Known rows, with every way that one mark hangs from another
K686[K558[K835[K990[K326]]]]: [-0.07 -0.10  0.08 -0.13 -0.04  0.00 -0.07  0.11 -0.05  0.18  0.32 -0.06
  0.00  0.10 -0.01 -0.13 -0.02 -0.14]
K550[K326[K626[K558[K835]]]]: [-0.25 -0.05 -0.18  0.00  0.02 -0.05 -0.05  0.25  0.08 -0.12  0.18 -0.03
  0.00  0.07  0.32  0.02 -0.05 -0.19]
K558[K835[K686 K990[K626[K326]]]]: [-0.03 -0.44 -0.20  0.32 -0.24 -0.13 -0.15  0.00 -0.09  0.02  0.25  0.10
  0.01 -0.07 -0.14  0.08  0.13  0.15]
K326[K626[K558[K835[K686]]] K990]: [-0.16 -0.04 -0.14 -0.16  0.02 -0.10  0.12  0.06  0.08 -0.20  0.23 -0.09
 -0.26  0.28  0.15 -0.21  0.23 -0.03]
K686[K558[K835[K990[K326 K626]]]]: [-0.01 -0.08  0.03 -0.09 -0.04 -0.09 -0.11  0.10 -0.03  0.13  0.25 -0.06
 -0.04  0.16 -0.12 -0.12  0.02 -0.15]
K990[K326 K626[K558]]: [ 0.01 -0.07  0.08 -0.42 -0.06 -0.53 -0.05  0.21 -0.13 -0.02  0.03  0.10
 -0.44  0.48 -0.28  0.16 -0.13 -0.16]
K550[K326]: [-0.32 -0.06 -0.04 -0.10 -0.03 -0.12  0.03  0.10 -0.16  0.03  0.11  0.08
  0.09 -0.05  0.40  0.11 -0.24 -0.10]
K686[K558]: [-0.13 -0.04  0.21 -0.38  0.14 -0.08  0.13  0.02 -0.13  0.08  0.32 -0.08
  0.01  0.10  0.08  0.08 -0.21 -0.20]
K550[K326[K990]]: [-0.34  0.08 -0.11 -0.15 -0.08 -0.11  0.14  0.08 -0.18 -0.02  0.04  0.01
  0.06  0.05  0.47 -0.11 -0.11 -0.06]
K326[K990]: [-0.31  0.00  0.03 -0.37 -0.05 -0.22  0.18 -0.09 -0.25  0.02  0.09 -0.01
 -0.17  0.16  0.38 -0.12 -0.06  0.05]
K326[K626 K990]: [-0.37  0.02 -0.02 -0.31  0.07 -0.27  0.09 -0.09 -0.02 -0.11  0.04 -0.07
 -0.32  0.31  0.25 -0.26  0.06  0.02]
K550[K326[K626[K558] K990]]: [-0.32  0.08 -0.18 -0.13  0.03 -0.08  0.13  0.21  0.01 -0.16  0.07 -0.08
 -0.06  0.22  0.37 -0.12  0.01 -0.16]
K558[K835[K990[K626]]]: [-0.13 -0.28 -0.20  0.20 -0.19 -0.13 -0.27 -0.01 -0.10  0.08  0.09  0.11
 -0.16  0.00  0.12 -0.06  0.08  0.05]
K626[K558[K835[K686]] K990[K326]]: [-0.16 -0.30 -0.08 -0.10 -0.11  0.03  0.07  0.46 -0.10  0.13  0.37  0.08
  0.15  0.04 -0.05  0.20 -0.06 -0.10]
K990[K326[K626[K558]]]: [-0.23 -0.11  0.21 -0.46  0.06 -0.36 -0.05  0.20 -0.03  0.06  0.19  0.04
 -0.40  0.39 -0.04  0.04 -0.18 -0.12]
K990[K326[K626[K558[K835]]]]: [-0.20 -0.10  0.14 -0.38  0.01 -0.33 -0.13  0.20  0.02  0.05  0.23  0.04
 -0.37  0.35 -0.03 -0.05 -0.10 -0.11]
K558[K835[K686 K990[K326 K626]]]: [-0.05 -0.36 -0.10  0.27 -0.24 -0.21 -0.19 -0.04 -0.11  0.12  0.18  0.22
 -0.13  0.02 -0.21 -0.03  0.12  0.16]
K835[K686[K558] K990[K326[K626]]]: [-0.14 -0.40  0.22  0.05  0.03 -0.11  0.15  0.02 -0.12  0.18  0.25  0.14
 -0.14  0.21 -0.48  0.08 -0.01  0.03]

Rows
[-0.13 -0.42 -0.15 -0.01 -0.08 -0.16  0.00  0.28 -0.20 -0.01  0.07 -0.06
 -0.21  0.26 -0.07  0.34 -0.04 -0.09]	K835[K990[K626[K326 K558]]]
[-0.11 -0.41  0.24  0.02 -0.03 -0.09  0.18  0.02 -0.23  0.25  0.29  0.16
 -0.07  0.13 -0.41  0.14 -0.07  0.04]	K835[K686[K558] K990[K326]]
[ 0.02 -0.48  0.00  0.17 -0.04 -0.14  0.18  0.06 -0.15  0.01  0.24  0.00
  0.04  0.13 -0.53  0.31  0.04  0.02]	K835[K686[K558] K990[K626[K326]]]
[-0.27 -0.13 -0.21  0.10  0.01  0.01 -0.05  0.27  0.06 -0.08  0.14 -0.01
 -0.03  0.09  0.29  0.01 -0.02 -0.17]	K550[K326[K626[K558[K835[K990]]]]]
[ 0.00 -0.14 -0.05 -0.06 -0.05 -0.03 -0.07  0.16 -0.02  0.05  0.32 -0.17
  0.07  0.11 -0.08 -0.04  0.03 -0.16]	K686[K558[K835[K990[K626[K326]]]]]
[ 0.00 -0.38  0.13  0.10 -0.05 -0.26  0.12 -0.01 -0.19  0.15  0.12  0.18
 -0.16  0.26 -0.62  0.14  0.01  0.02]	K835[K686[K558] K990[K326 K626]]
[-0.46 -0.10 -0.17  0.00  0.07 -0.09  0.02  0.20  0.00 -0.02  0.02  0.02
  0.13  0.03  0.29  0.04 -0.17 -0.13]	K550[K326[K626[K990]]]
[-0.20 -0.26 -0.10 -0.06  0.08 -0.05 -0.10  0.17  0.10 -0.09  0.24 -0.04
 -0.29  0.20  0.15  0.06  0.03 -0.14]	K326[K626[K558[K835[K990]]]]
[-0.26  0.11 -0.18 -0.10 -0.10 -0.24  0.10  0.06 -0.15 -0.10 -0.07  0.01
  0.00  0.13  0.31 -0.10 -0.04 -0.07]	K550[K326[K990[K626]]]
[-0.18  0.11 -0.27 -0.04 -0.14 -0.15  0.06  0.16 -0.09 -0.13  0.01 -0.01
  0.02  0.14  0.32 -0.13  0.05 -0.11]	K550[K326[K990[K626[K558[K835]]]]]
[-0.25 -0.38 -0.16 -0.34 -0.03  0.06  0.23  0.73 -0.13 -0.04  0.44 -0.30
  0.34  0.11  0.12  0.55 -0.21 -0.21]	K626[K326 K558 K990]
[-0.12  0.03 -0.10 -0.33 -0.06 -0.30  0.17  0.02 -0.19 -0.14  0.01 -0.03
 -0.29  0.33  0.16 -0.04  0.05 -0.06]	K326[K990[K626[K558]]]
[-0.13 -0.43 -0.10  0.30 -0.19  0.00 -0.11 -0.08 -0.14  0.13  0.31  0.20
  0.00 -0.18  0.06  0.04  0.07  0.16]	K558[K835[K686 K990]]
[-0.06 -0.12  0.02 -0.07  0.00  0.06 -0.05  0.07 -0.07  0.13  0.33 -0.08
  0.05  0.02  0.07 -0.08 -0.02 -0.15]	K686[K558[K835[K990]]]
[-0.17 -0.36 -0.18  0.02 -0.05  0.16  0.13  0.37 -0.10  0.05  0.40  0.05
  0.24 -0.12  0.12  0.30 -0.05 -0.09]	K626[K558[K835[K686]] K990]
[-0.30 -0.24  0.02 -0.38  0.02 -0.04  0.16  0.50 -0.19  0.15  0.23  0.02
  0.02  0.20  0.08  0.30 -0.25 -0.20]	K626[K558 K990[K326]]
[-0.36 -0.26 -0.07 -0.20  0.18 -0.06  0.07  0.28  0.05 -0.07  0.18 -0.05
 -0.11  0.19  0.12  0.21 -0.12 -0.18]	K326[K626[K558 K990]]
[ 0.04 -0.46 -0.15 -0.03 -0.19  0.09  0.06  0.51 -0.07 -0.09  0.60 -0.22
  0.15  0.05  0.00  0.39  0.04 -0.07]	K626[K326 K558[K835[K686 K990]]]
[ 0.01 -0.27 -0.13 -0.28 -0.16  0.00  0.00  0.54 -0.02 -0.13  0.59 -0.30
  0.12  0.10  0.18  0.33 -0.04 -0.17]	K626[K326 K558[K835]]
[-0.26  0.01 -0.06 -0.35  0.10 -0.15  0.17  0.10  0.02 -0.19  0.15 -0.13
 -0.35  0.38  0.24 -0.13  0.10 -0.11]	K326[K626[K558] K990]
[-0.12 -0.47  0.14  0.14  0.02  0.05  0.23 -0.06 -0.23  0.16  0.31  0.13
  0.03 -0.02 -0.24  0.24 -0.05  0.04]	K835[K686[K558] K990]
